In the rows, 128 means zero.
Known rows, with every step that occurs:
sakid > todozu > neke > siniz > vigod > fozem: [ 99 153  69  46  87 123 134 198 155 132  95  81 143 106 107  68 128 145
 158 120 146 135  71 172 168 125 188 100 118  83  96 136 140 157 104 154
 113 115 107 110 126 188 129 102 111  87 147  82]
fifor > kurik > buveto: [173  79 184 127 141 121 134 150 143  97 137 147  84 115 183 177 121 126
 134 149 102 122 187 152 134 115 120 134 133 173 197 160  77 119  87 133
 139 170 128 119 150 109 118 152 142 113  98 131]
buveto > todozu: [117 123 135 131 149 124  84 125 128 115 132 152 137 150  89 111 115 123
 112 141 148  92 138  96 116 142 103 132 130 113 119 131 143 127 146 141
 118 157 148 167 125 159 127 126 127 141 133 116]
vigod > fozem: [138 121 129  75 132 144 114 138 159 147 108 150 162 107 108  72 135 133
 130 164  66 134 103 122 145 158 129 107 136 130 127 153 134 139  67  96
 121 115 131 137 145 148  97 130 151 115 117 132]
sanot > remate: [134 142  85 129 118 163 140 150 145 151 125 171 148 122 112 174 150 124
 125 161 161  84 136 149 131 152 121 135 128 154 161 168 132 122 148 125
  87 102 135 136 130 117 156 144 140 149 111 142]
vigod > sanot > remate > todozu > fifor > kurik: [130 175 119 116 128 117 151 106 141  61 124 131 105  55 170 150  80  99
 136 135 110 140 137 139 118 131 174 135 131 135 181 144 159  97 128 132
 173 146 121 157 132  75 116 134 165 152 121 128]
siniz > neke > todozu > fifor: [ 84 135 103 140 151 149 116 152 106 123 185 117 101 119 102 144 132  83
 113 118 126 167  73 182  60 133 140 153 137 114 103 131 153 126 126  89
 160 114 137 106 109 141 186 121 175 148 116 102]
siniz > vigod: [150 115  67 116 152 120 109 172 159 140 116 149 138 160  90 143 132 126
 112 126 147 134 125 121 124  80  98 125 117 146 101 174 132  94 113 103
  75 141 147 113  98 155 114 136 122 167 118 150]
todozu > fifor > kurik: [130 117 122 130 155 122 106 123 140  81 153 144  64 108 101 197  85  95
 131 173 117 175 130 156  80 146 160 129 141 155 137 144 145 112 112 129
 157 182 135 116 104 104 124 151 147 177  91 112]
sanot > vigod: [131  90 116 121 161 142 107 138 155 161 126 154 105 137  87 163 137 101
 135 132 148  94 166 124  86 141 103 145 107 160 147 163 118  99 152 111
 123  98 145 137  82 102 120 116 140 170 109 137]
napum > kurik > buveto > todozu > sakid > fozem: [135  96 171 125 120 123 157 110 182  87 144 112 163 155 148 105 148 176
 108 163  90 127 107 146 195  76  41 161 106 128  93 133 119 145 129 165
 149 134 141 145 171 133  96 126 116  48 179  89]
kurik > vedemif > todozu > neke > siniz > sakid: [111 169 100 158  96 160 137  84 111 186 197  85 166  32  99  74 115 130
 136  87 144 147  81 101 137 116 206 129 119 106 131  57  92 160  75 184
 175 162 139  98 127 182 143 147 121 102 151 128]
napum > todozu > sakid > fozem: [148 124  93 111 127  75 131 116 157 111  99 115 166  73 185 120 128 123
 137 131 110 124  76 117 138 168  90 121 105  92  90 139 150 157 123 166
 127  85 137 137 159 161 148 145 105  87 149  82]
sakid > todozu > fifor > kurik > vedemif: [100 142  99 119 150 123 136 129  96  89 146  85  62  98 143 171  58 128
 147 131 120 160 138 145  80 120 192 108 155 141  85 134 161 130 135 161
 117 206 124 132 128 124 113 154 128 147 157 108]
sanot > remate > todozu: [121 164 116 145 101 175 123 134 149 126  93 140 170 124 123 143 139 108
 114 136 137  89 149 149 131 135 108 123 131 131 149 143 147 125 134 106
  98  97 138 149 118 121 172 134 127 169 134 139]
gapipu > fozem: [164 101 138 101 147 118 118 114 159 153 126 165 133  94 140 110 152 106
 125 171  80 138 133 150 144 159 131 135  99 110 146 173 144 107 116 119
  79 113 119 149 121 121 113 144 177 141 119 135]
neke > todozu > sakid > fozem: [147  90 104 101 113 123 164 106 125 136 155 160 157  78 190  60 156 116
 130 123  70 159  61 172 132 152  74 136 118  94  69 136 125 123 130 114
 136 118 139 145 180 109 147 126 124  97 163  81]
sakid > todozu > napum > kurik > remate: [103 153 128 127  92 119 185 179 100 112  66  89  96 210 158 184 109 183
 110 146 172 125 142 106 140 109 118 120 147 154 100 135 142 129 165 155
  70  90  86 154 147 109 116 118  84  90 142 173]
kurik > vedemif > todozu > sakid > fozem: [160 131  72 148 142 146 155  82 119 175 181 125 214  59 138  40 102 159
 131 105  88 154 101 114 147 122 106 128 114 112  50 120 128 144  99 147
 147 184 166 116 144 138  74 168 103 101 191 124]
nevi > neke > todozu > sakid > fozem: [134 112 109 107  88 123 148 157 120 161 158 140 173 106 147  36 163 111
 111 123  77 128  71 165 137 181 137 137 113 125  81 121 149  96 129  78
 118  96 145 111 176 145 180 106 129  96 142  85]
fifor > kurik > vedemif > todozu: [162 120 132 149 140 167 145  99 104 134 206 128  83  97 108 111  51 137
 156 111 135 158 154  81 118 151 158 123 110 153 104 109  98 125 106 138
 131 228 155 119 151 125  69 148 120 144 127 179]
kurik > buveto > todozu > neke > siniz > sakid > fozem: [113 118 176 131 113 107 122 127 156 106 157 115 205  49 169  76 187 142
 103 139  99 100 103 173 170 104 154 158 118  89 185 117  86 171  97 187
 201 111 125 130 156 190 193 128 149  57 144  38]
todozu > fifor > kurik > remate > sanot > vigod > siniz: [129 120 161 154 157  62 118 128 128 103 133 133  28  96  40 187  65 103
 122 149  87 146 187 122  53 130 141 121 168 155 193 167 137  93 143  82
 194 128 141 114  69  63 115 113 146 189  83 107]
fifor > kurik > remate > gelu: [156 146 191 152 124  79 138 167 118 105 137 143  59 136  74 170  86 144
  97 173 126 146 204  91  71 144 154 123 161 193 233 145 122 133  99 105
 118 113 119 142 139 111 110 114 121 185  82 124]
fifor > kurik > vedemif: [147 102 143 126 149 168 138 105 115 125 196 135  64  82 107 146  87 137
 144 128 113 132 153 101 104 134 164 122 122 182 142 126  99 116  97 111
 112 198 166 131 151 110  93 151 105 152 121 165]
vigod > siniz > neke > todozu > buveto > kurik: [119 137 167 135 131 133 132  89 105 107 132 131 110 191 140 105 183 124
 169 104 121 123 100 170 143 140  95 122 123 103 125 113 136 135 145  74
 121 116 142 104 137 126 126 108 142 142 141 141]
kurik > vedemif: [128 120 102 133 155 167 118 100 119 161 159 126 129  93 109 121 111 142
 121 102  99 110 138 100 112 102 134 117 136 161 120 130 128 133  87 118
  96 161 164 128 117 133 105 158 116 150 149 170]
remate > todozu > napum: [127 140 154 146 116 143  98 118 118 107  63 133 201 153 166 122 131 120
  97 118 108 141 163 113 127 133 110 114 134 134 101 101 138 117 121  94
 122  91 121 134  95 107 137 136 101 162 124 175]
sanot > remate > todozu > sakid > fozem: [143 159  93 133  93 153 153 123 155 121 100 148 236  82 160 105 157 119
 105 151 100 117 111 181 152 142  83 134 117 109 108 156 153 137 135 107
 133  80 151 141 138 115 152 142 105 122 161  81]
vedemif > todozu > buveto > kurik > remate: [162 172 182 174 132 121 120 107  97 133  78 162 159 207 134 140 112 178
 173 110 158 158 128  94 131 110  98 104 116 121 146 125 137 176 128 178
 128 191  70 131 124 122  68 140 113 126 127 156]
neke > todozu: [120  96 124 116 121 153 130 128 114 139 155 151 108 133 163  95 135 102
 132  98 113 139 103 131 103 142 100 126 134 121 119 125 116 107 134 113
  98 137 118 149 159 122 153 119 147 137 125 146]
siniz > sakid > todozu > napum > kurik > remate: [105 163 132 157  70 100 193 164  74 134  87  83 122 155 173 207 143 152
  78 165 164 128 111  96 131  82 149 129 179 137 123 111 122 122 139 161
 107  58  80 170 168 134 172 115 102  62 128 119]
kurik > buveto > todozu > neke > siniz: [106 117 173 127 113 109 102 136 163 108 121 130 154 111 137  84 138 145
 124 107 136  93 143 165 162 109 134 141 123 110 196 114  93 165  99 190
 175 139 125 113 123 170 154 140 144  96 135  97]
napum > kurik > vedemif > todozu: [124 145 123 150 125 197 149  85 142 147 191  81  98 164  78 111  84 167
 142 109 151 145 110  66 148  91 107 135 102 148  65  86 116 129 121 156
  97 184 141 118 136 137  60 129 116 118 167 212]
buveto > todozu > fifor > kurik > vedemif: [ 97 122 150 163 166 137 102  81 114  84 198 132  84  98  51 124  53 133
 126 141 118 162 145  94  69 127 176 134 137 143  89 110 147 125 142 143
 151 236 156 146 113 115  84 141 141 178 149 101]
siniz > sakid > todozu: [119 153  85 117 106  97 140 149  93 143 107  89 140  99 196 171 159  93
 100 149 147 102 107 132 126 103 141 117 174 101 129 133 133 138 117 162
 117  93 114 166 157 187 197 137 126  88 133  67]
neke > siniz > sakid > todozu: [ 94 149  87 124  85 118 155 109 113 165  85  62 107  77 193 160 180  80
  92 144 156  94  97 152 135 136 157 107 166  69 155 104 111 155 123 179
 130 113 121 143 157 193 228 110 108  78 130  40]
nevi > neke > todozu: [112 120 135 118 103 139 121 173 106 158 145 136 118 152 122  66 142  95
 120 102 117 115 112 128 113 172 165 127 129 144 115 105 136  80 128  80
  84 113 129 113 158 153 185 102 152 140 109 140]
fifor > todozu: [131  97 129 126 148 128 118 154 110 112 122 143 140 156 151 118 111 116
 120 112 145 113 108 148 135 122 136 126 147 106 129 133 148 135 116 155
 120 157 116 168 139 158 163 151 129 116 131 105]
kurik > buveto > todozu > neke > siniz > sakid: [103 121 190 148 100  97 113 123 144 124 139 119 171  70 150  97 167 127
  96 126 135  97 126 152 155  93 153 145 144 103 206  94  89 156  89 191
 198 116 120 124 140 182 189 137 152  66 133  54]
sakid > todozu > buveto > kurik > remate > sanot: [140 173 170 108 132  57 112 148  71 105  45 105 124 189 162 197 123 164
 160 111 125 121 135 114 150  84 107  87 163 105 149 132 157 195 161 162
 119 145  58 157 149 110 113 129  84  89 141 101]
sakid > todozu > fifor: [ 88 157  63 106 151  98 110 156 118 106  90  89 115 140 158 166 103 113
 129 142 130 145 118 161 100 109 140 107 166 116  95 155 183 136 136 169
 116 149 107 140  99 157 147 146 137 144 145  96]
buveto > kurik: [141 105 156 110 129 152  96 127 146 117 117 146 125 171 141 162 155 145
 139 121 141 100 118 138 163 103 111 124 137 166 158 128 145 133 139 100
  90 177 106 143 132 124 102 115 117 165 113 149]
nevi > napum: [114 111 109 141 148 131  94 139 161 145  63 137 138 107 160 123 156 147
 125 168 125 116 137  94 147 100 132 119  95 149 132 160 142 160  88  80
  88  86 146 111 109 113 150 128 103 151 120 183]
sakid > fozem: [151 119  90  79 171 136 105 141 163 116 145 149 164 103 157 118 164 134
 124 166  80 114 105 152 132 159 100 138  92 127 126 181 135 148 112 111
 111 121 146 141 140 160 136 128 122 134 122 120]
sanot > vigod > fozem: [134  89 134  92 141 168 117 133 170 164 113 166 131 107  67  91 133 113
 144 152  96 120 135 118 103 159 122 130 113 148 129 166 119 114 117  93
 134  87 137 140 102 105  89 105 158 140 115 127]
neke > siniz: [113 114 101 119 119 157 123 103 161 160 103 115 101 109 135 136 161 105
 107 138 137 100 122 156 124 163 122 112 122 108 177 124 110 149 111 149
 119 138 148 121 122 157 164 114 109 134 115 106]
fifor > kurik > buveto > todozu > vedemif: [148  83 188 146 127 142 124 141 143  95 171 154  94 137 171 111  93 143
 134 129 112 134 173 125 119 140 140 139 112 128 142 153  83 134 123 170
 137 187 145 123 174 105  94 156 146  90 107 120]

Rows:
[116 144 175 141  97 170 121 111 144  89  91 100 159 194 138 142 129 137
 107 123 123 147 139 103 148 108  97 129 107 141  76  74 133 102 132 104
 113  92 119 137 115  94 113 114  86 137 139 190] -> remate > todozu > napum > kurik
[120 122 129 143 168 151 116  94 125  98 185 127  65  66  89 172  68 122
 137 144  97 182 133 129  71 121 178 124 140 171 112 125 139 119 106 123
 148 213 154 110 111 101 101 164 136 186 129 130] -> todozu > fifor > kurik > vedemif
[113 136  79 123 102 146 122 176 160 182 101 113 124 151  66 104 158 108
  91 125 155  94 121 139 133 149 165 111 117 134 135 121 143  89 121 103
  84 120 167  72 106 192 175  82 116 145 105 109] -> nevi > neke > siniz > vigod
[142 147 109 155 150 123 114 121 128 101 165 135 105 123 102 142  54  96
 155 146 143 207 130 123  93 152 149 129 121 127  98 120 139 116 120 161
 169 216 116 107 103 130  87 146 157 166 100 144] -> vedemif > todozu > fifor > kurik
[120 147  84 126 146 120 114 148 143 137 135 113 117 138  99 122 163 101
 115 138 129  81 141 164 124 145 104 127 128 125 150 162 149 118  92  68
 127  77 202  90  90 180 152 132 145 147 109 149] -> vigod > siniz > neke
[128  93 133 136 107 154 150 119  92 138 126 166 138 149 186 102 143 129
 119 109 122 163 127 118 118 163 125 132 142 131  84 103 108  95 165 105
  95 117  97 139 149  80 138 130 136 144 120 180] -> neke > todozu > napum
[117 156  85 168 164 160 111  82 118 159 169 117 155  95  93  96  61 141
 135 105 109 179 124  92  96 107 154 117 137 132  71 104 149 129 104 157
 142 222 141 103  80 137  84 172 151 163 163 170] -> kurik > vedemif > todozu > fifor
[138 141 118 151 105 161 152 118 129 131 124 117 159 208 112 125 106 159
 133 138 190 177 130  73 161 146 106 145  97 131  54  82 113 112 157 149
 107 134  96 115 127 116  65 130 117 118 119 219] -> vedemif > todozu > napum > kurik
[113 119 118 137 114 159 150 162  83 142 165 138 140 149 136 125 160 113
  96 111 151 147 105 154 102 156 137 152 127 129  88 109 116 108 152  71
 128  72 126 102 142 118 167 120 139 128 110 159] -> siniz > neke > todozu > napum
[147 154  64 100 130 108 165 137 139 135 122 157 122  76 172 141 134 132
 130 133 151  80 121 123 160 144 144 140 130 143 202 172 135 112 130 134
 126 111 127 164 149 114 111 139 163 119 119 163] -> vigod > sanot > remate
[134 121  52  97 136 111 155 115 169 146 103 117  92  96 153 116 138 118
 104  99 142 116 106 129 150 105 137 117 115 100 170 144 115 109 116 143
 122 149 149 123 118 146 120 100 123 122 131 114] -> neke > siniz > vigod > sanot
[142 107 193 137 137  92 111 136 127 139 105 136  87 151  65 161 128 148
 125  95 109  72 182  96 140  89  99 117 180 163 221 156 144 117 168  53
 135 120 118 147 100  75 106  82 116 170  99 139] -> buveto > kurik > remate > sanot > vigod > siniz
[129 117  88 105 119 138 157 153 115 138 187 127 154  91 143  96 172 100
 112 128 102 150  51 202 121 150  93 163 111  92  78 141 127 139 123  79
 161  79 165 111 162 143 175 120 127  89 147  71] -> siniz > neke > todozu > sakid > fozem
[100 158 136 143 150 132  63 108 152  88  98 108 162 122 127 140 105  83
 104 121  78 159 131 150  75  99 105 114 147 116 113 120 179 127  94 120
 154 136 130 132  63 136 153 145 139 189 135 106] -> remate > todozu > fifor
[132 133 109 109 123  53 115 119 113 157 112  79 113  92 100 153 138  75
 103 124 111  77 172 108 132 116 109 117 177  82 133 131 120  93 169 100
 160  53 133 142 106 120 160 100 135 114 122  84] -> remate > sanot > vigod > siniz > sakid > todozu
[133 155 145 101 135 111 113 120  96  91  51 115 137 209 196 179 151 163
 196 124 154 128 115 142 158 118 112  99 128 108 100 123 159 179 158 181
  82 161  71 151 150 132  94 141  94 110 157 107] -> sakid > todozu > buveto > kurik
[147  97 126  97 158  97  84 138 142 158 134 132 110 112  50 171 121  84
 111 119 113 106 172  99 120 128  91 137 137 126 152 138 108 112 162  84
 164  95 132 135  97  90 127 106 133 139  91 127] -> remate > sanot > vigod
[124 134 120 138 111 179 128 116 149 154 176 105 147 131  75  75 104 183
 167  49 177 151  87 116 170  71 184 119 108 140 106  76 125 139 135 135
 104 242 116  94 115 146  60 115 102 155 153 157] -> buveto > kurik > vedemif > todozu > neke > siniz > vigod
[111 100 156 121 118 121 153 113 121 139 168  93  76 165  43 140 145 105
 113 104 129 136 152 110 136 140  92 160 117 115  75  87  99  65 215  34
 161  23 142  98 109  44 122  67 132 128 116 167] -> remate > sanot > vigod > siniz > neke > todozu > napum > kurik
[106 120 158 146 110 147 129 115 126  98 128 139 132 213  76 132 124 169
 106 152 181 136 141  69 149 137 100 152 115 140  68  82 132 116 187 142
 101 120 120 154 138 108  86 113 103 133 138 168] -> buveto > todozu > napum > kurik
[160 109 178 135 136  76 142 159 120 124 142 147  23 109  57 179  79 111
 127 136 103  98 220  98  92 139 121 120 152 157 227 169 103  95 138  65
 168 111 155 133 114  68 116  98 119 160  72 135] -> fifor > kurik > remate > sanot > vigod > siniz
[112 117 137 142 154 134 136 102 111 139 133 149  98 170  95 116 168  95
 168 113 132 112 150 155  75 165  91 141  90 103 113 145 110  97 163  88
 145  49 169  95  84 101 136 105 157 149 133 130] -> sanot > vigod > siniz > neke > todozu > buveto
[ 89 158  79  63  99 114 115 176 131 126 109  80 113 112 150 122 139 119
 160 115 173  95  99 190 141 146 176 115 113  94 150 114 135 172 120 186
 127 115 108 121 125 182 168 127  99  95 127  95] -> sakid > todozu > neke > siniz
[119 115 134 100 139 114  96 196 114  82 154 145 153 131 119 116 111 128
 152  97 158 119  80 170 137 115 184 140 127 116 143 116 143 155  92 163
 149 119 103 139 128 170 163 162 126 108 118 107] -> fifor > todozu > neke
[ 86 167  93 129  62 119 145 164 106 180  99  57 124 101 136 121 178  83
  89 138 155  76 104 144 138 165 209 109 157 100 155  88 145 128 121 152
 111  90 134 107 158 221 243  89 116  87 114  41] -> nevi > neke > siniz > sakid > todozu
[156 134  97 159 121 131 134 124 106 152  98 154 199 165 142 104 107 139
 125 126 166 168 150  86 144 167 125 129 121 124  73 108 122 114 146 144
 120 147 103 112 113 128  88 152 126 138 108 206] -> vedemif > todozu > napum
[120 121 132 126 116 167 150 120 139 121 113 134 126 207 126 180 148 164
 106 157 160 151 124  92 157 126 105 145 110 169  89 100 114 104 153 121
  89  90 117 119 133  90  91 124  98 122 113 209] -> todozu > napum > kurik
[136 110 231 144 128  93 133  71  92 126  98 169  89 180 121 121 141 146
 178  76  86 137 153 102 118 109  79 109 144 113 155 117 115 118 197  93
 142 119  85 143 135  33 102  84 134 140 139 126] -> neke > todozu > buveto > kurik > remate > sanot > vigod > siniz
[165 171 112 143 150 117 107  93 108 135 101 154 182 177 123 114 117 132
 172 129 144 172 125  97 125 151  89 114  90  86  88 117 117 162 115 197
 142 165 105 115 112 146  78 167 131 117 131 156] -> vedemif > todozu > buveto
[145 174  94 112 127  77 159 118 145 117 121 135 152  92 138 113 130 139
 111 152 143 104 162 105 150 149 166 147 154 153 209 153 140 119 138 132
 110  67 110 154 135 110  98 122 172 154 111 149] -> vigod > sanot > remate > gelu
[102  75 173 162 119 161 192 123 146 133 140 114  92 191 122 125 169 132
 121 109 147 123 174 157 136 120  98 171 104 156 106 122  87  55 190  70
 132  31 146  82 101  60 121  84 162 119 137 186] -> sanot > vigod > siniz > neke > todozu > napum > kurik > buveto
[126 119 176 122 143  95  82 165 148  90 139 151 179 123 142  91 127 152
 133 114 127  97 151 142 150  87 123 150 125 142 177 138 110 151  91 169
 158 138 120 126 119 163 126 157 158  94 134 126] -> kurik > buveto > todozu > neke
[103 124 112 121 130 161 127 165 107 144 182 124 100 125 116 134 149  93
 110 109 141 128  89 167  98 143 116 149 125 113 121 131 127 125 124  80
 130  99 148 115 142 149 182 111 161 128 117 126] -> siniz > neke > todozu
[143 127 221 159 148 113 131 127  73  88  60 165 152 210 162 166 122 176
 155  98 145 130 102 136 129  89 130 112 150 121 163 120 155 185 130 178
 119 164  61 171 149 116 124 150 105  97 142  89] -> fifor > todozu > buveto > kurik > remate
[160  81 201 160 126 114 141 131 115  84 130 170 133 144 174 136 104 151
 120 147 129 133 208 117 143 141 135 141 134 163 147 125  84 112 141 143
 146 164 118 133 160  85  90 146 132 115 112 140] -> fifor > kurik > buveto > todozu > napum
[120 168 105 141  80 128 123 124 133 160 169 106 162  69 121  96 140 106
 136 119 178 146  76 131 145 146 185 137 112  76 156  71  98 160  91 190
 193 125 113  99 123 202 159 129 126 108  96 104] -> vedemif > todozu > neke > siniz > sakid
[123 124 108 155 125 169 170  79 175 146 131  78 166  93 136  61 127 204
 146 155 103 172  74  75 205  72 107 146  48 137  15 111 136 166 103 106
 111 132 167  93 146  92  71 113  66  85 203 184] -> nevi > napum > kurik > vedemif > todozu > sakid > fozem
[139 121 162 131 149  85 105 177 123 172 107 140  84 105  58 188 102 118
  94 116 108  92 180  86  80 102  94 127 160 155 212 172 121 124 141  83
 162  80 123 145  93  88 149 104 127 138  88 122] -> kurik > remate > sanot > vigod
[153 133 177 122 144 136  91  85 123 105  86 169 149 197 161 177 169 153
 180 136 135 138 114 123 143 115  98 112 110 133 143 117 137 170 131 153
 105 161  94 133 131 101  82 149 104 138 129 131] -> todozu > buveto > kurik
[128 156 144 112 142 136 130  93  82 113  81 100 142 180 183 156 131 178
 189  98 133 122 119 123 151  90 128  95 126 127  88 111 150 174 152 184
  77 188  94 145 150 118  76 154  89 104 186 120] -> sakid > todozu > buveto > kurik > vedemif
[132 102 106 136 146 116 136 105 156 149 143 135 146  83 137 113 191  94
 116 163  93  81 148 132 112 137 112 146 112 115 141 173 113  79 139  81
 141  51 174 138 102 130 157 100 153 147 123  86] -> sanot > vigod > siniz > sakid > fozem
